Each row was made from one walk, in order. Every step used is in the known rows, and no mark comes twice. Write each row's walk.
Known rows
gusus fosal resap: [ -2  22  17  -8  23 -50 -32  -5  -3 -16  -6  17   3 -23  -5  26 -17  15
 -11 -16  -7  30]
resap fosal sozum: [ -1 -22  15  -1  12 -45   8   5 -15   2  21  10  -2 -18   7  -8  16   9
 -20   2  -3  -9]
mumoz gusus: [ -5 -16  -1   0  -5  20   8   7  10  -2 -10 -16   2   3  -7 -16 -18   1
  -3 -22  16  -2]
kenu fosal sozum: [  0   6  12  21 -15 -50  -7   8  -9   1  17   1 -23  20  23  -8  13   1
 -11  13 -12  -2]
sozum mumoz gusus: [ -3 -22 -15   3 -19  14  31   0   8   9 -10  -3  -4   0 -11 -14 -17 -13
  -2  -8  14 -10]
sozum fosal kenu: [ -1   3  38  -4  -2 -25   1  -9   0   1  11  -6 -25 -12 -21 -10   2   2
 -10 -11  33  -8]
gusus mumoz kenu fosal: [  3  17 -11   2  -9  18   3  -8  11   5  -3 -17  11  19  24  -6  -3   2
  22   4  -2   3]
latef kenu fosal: [  0  28  46   8  -7  -1 -13   0  -4 -19  26 -14 -14  14  13  -7  14  22
  12  16  13 -24]
sozum fosal gusus: [ -1   4  23 -13  -7  -2   4  -2   9   0 -11  -9   4 -27 -24   6 -18   8
  -2  -7   1 -15]
gusus mumoz: [  4  17   1  -1  -8  -2   8   2  -2 -10   9  -8   4  -9  19   0  -8  21
   9   6  26   2]
kenu fosal sozum mumoz: [  1   0   0  23 -28 -56  15   0 -12  12  18  12 -27  15  18  -9  14 -12
  -9  27 -14  -8]
sozum fosal: [ -2   3  30   8 -26  -8   3 -14   5  -5  13  -7 -15 -20 -13  -6 -12  11
 -10  -6  22  -9]
resap fosal kenu mumoz: [  1 -14  21  11  19  20  16   8 -11  14   2  12   4  -7   0   5  28  -6
  13   6  34 -17]
kenu fosal sozum mumoz sudam: [  1 -10 -30  12 -46 -41   4   3   2   7  10  13 -23  11  -7  -4  18 -22
 -19  25 -38   4]
gusus fosal kenu: [ -2  -1  22  -8  41 -17 -26  -3 -16 -10   5   8  -8  -5  -7   0   4  10
 -10  -9  25   3]
gusus fosal: [ -4  -1  17   2  18  -3 -27  -6 -12 -18  10   6   2 -12   3   4 -11  18
 -11  -6  13   3]
resap fosal: [ -4 -15  30   1   8  -7   7   4  -4  -4   9   2  15 -29  -5  -2   7  18
  -1   2  21 -23]
gusus mumoz kenu fosal sozum: [  6  12 -24   0  -4 -17   2  -6   2  11   9  -8  -7  32  35 -10   8  -6
   4   5 -26  17]
latef kenu mumoz gusus fosal resap: [ -2  21  -8 -17  22  34 -23 -11  -2 -13  -6  13  -3   5   3  22  -9  -6
  -3 -16 -11  41]
sozum mumoz gusus fosal: [ -7 -23 -28  -8   3  24   6 -12  -6  -1 -10  13   0  -9  -7  -6 -19 -13
 -19  -2   1   8]
latef kenu: [  2  17  50  -1  10  -7  -9  -2  -2 -23  28 -16 -11   0   2  -9   3  32
  10  -8  30 -21]
gusus fosal kenu mumoz sudam: [ -1  -9 -18   3  10  35 -30   0  -6  -4  -3  17  -1   7 -17  17  15 -14
  -6  -3   2  24]
gusus mumoz kenu fosal resap: [  5  40 -10  -6  -3 -22  -5  -8  20   6 -18  -6  11  11  15  17 -11  -1
  21  -6 -23  31]
mumoz kenu fosal gusus: [  1   4  14  -2  16  10  -3   8  17  12 -24 -18  24  17  -9   1  -8  -1
  30 -11 -26 -17]
latef sudam: [  0   5  27  36 -14 -19  -4  -2  -5 -10  13 -19  -6 -12   8  -9   0  22
  19  -4  20 -26]

Write each row's walk
[  7  10 -13 -24  27  18  12   3  17   5 -23 -20  36  -3  -2   4 -20  10
  28 -17 -10  -1] => fosal gusus mumoz kenu
[  1  -6   7  20 -19  -3  18 -14  12  17  -3  -6  -2  20   0  -8  -2 -11
  22   2  -3 -17] => sozum mumoz kenu fosal
[  3  19 -43 -21 -25  28  -8  21  15  -6 -21  -6  28  -8  -5  18  -1  -3
   7  29 -38   4] => kenu fosal gusus mumoz sudam
[ -2 -14  20 -18  26   3  11  16   2   1 -14   2  34 -37 -16   9   1  15
   9   4  -1 -30] => resap fosal gusus
[ -9 -18 -15 -14  16  31 -16  -3  -3 -10  -8   1   6  -5  -4  -7 -19   0
 -21 -16   1  12] => mumoz gusus fosal
[ -3 -16 -36   8 -32 -13  24   1  -2  18  -2   8 -24  22  13 -19   5 -31
 -19  16 -23   1] => kenu fosal sozum mumoz gusus
[ -4   5 -28  -1   8  23 -15  -3   1   1 -27  20   7  -2   4  27 -20 -18
  -9 -19 -14  50] => kenu mumoz gusus fosal resap
[  4  -7  -4  12 -11  21  -5  12   5   4  -4   0  -6  15 -21   7  18 -13
  10  -9  13   8] => fosal kenu mumoz sudam
[  5   9 -37 -29  -9  17  -2  19  14 -10 -18 -10  30 -21 -19  18 -11   8
   6   6 -21   5] => fosal gusus mumoz sudam
[ -4 -32 -15  -2  15  60  23  12  -4  20 -17   7  10   1  -3  -8  18 -24
   5  -6  27  -4] => resap fosal kenu mumoz gusus
[ -1   2  25  16  -6   3  -2  -6  13   6  -3 -19   5  26   3  -9  -2   3
  20 -12  -2 -12] => mumoz kenu fosal
[  5   2  24  24   8   7   7   8  -8  10   3   1 -11  18   5   2  13  -3
  16  -8  38  -5] => fosal kenu mumoz
[ -2 -13 -10   2 -17  55  17  -7   5  20 -13  -4 -21  10 -13 -11  -1 -30
  -5 -14  23  10] => sozum fosal kenu mumoz gusus
[  3  23  30   4  -2 -36 -15   1 -12 -14  37  -6 -31  26  25 -14  25  13
  -7  16 -10 -14] => latef kenu fosal sozum
[  2 -24 -14  -1  25 -39  -2 -24 -10  10  11  16  -9  12  -2  -9  -4 -12
 -14 -14 -24  12] => gusus fosal sozum mumoz kenu
[  0 -13 -10   4   9 -52  -4 -13 -23  -3  20  26 -19  -6   9  -1   1  -4
 -28  10 -13   9] => gusus fosal sozum mumoz
[  5  38 -24 -35 -12  35 -16  14  13 -21  -1 -14  18  -4  -3  15  12  11
  11  33 -33  -5] => latef kenu fosal gusus mumoz sudam
[ -6 -16 -30   6   1  69  -8  -5  -8  -1 -13  11   8   9  10   5 -13 -14
  -8  -8   4  22] => kenu mumoz gusus fosal
[  3 -22 -24   4 -31 -50  11   1   3   2  13  10 -18  -2 -19  -5   7 -11
 -22   2 -25   5] => fosal sozum mumoz sudam
[  2   3 -12 -31  21  17  17  15  -1  -2 -15   2  41 -44   5  12   0  16
   7  21  -3 -16] => resap fosal gusus mumoz
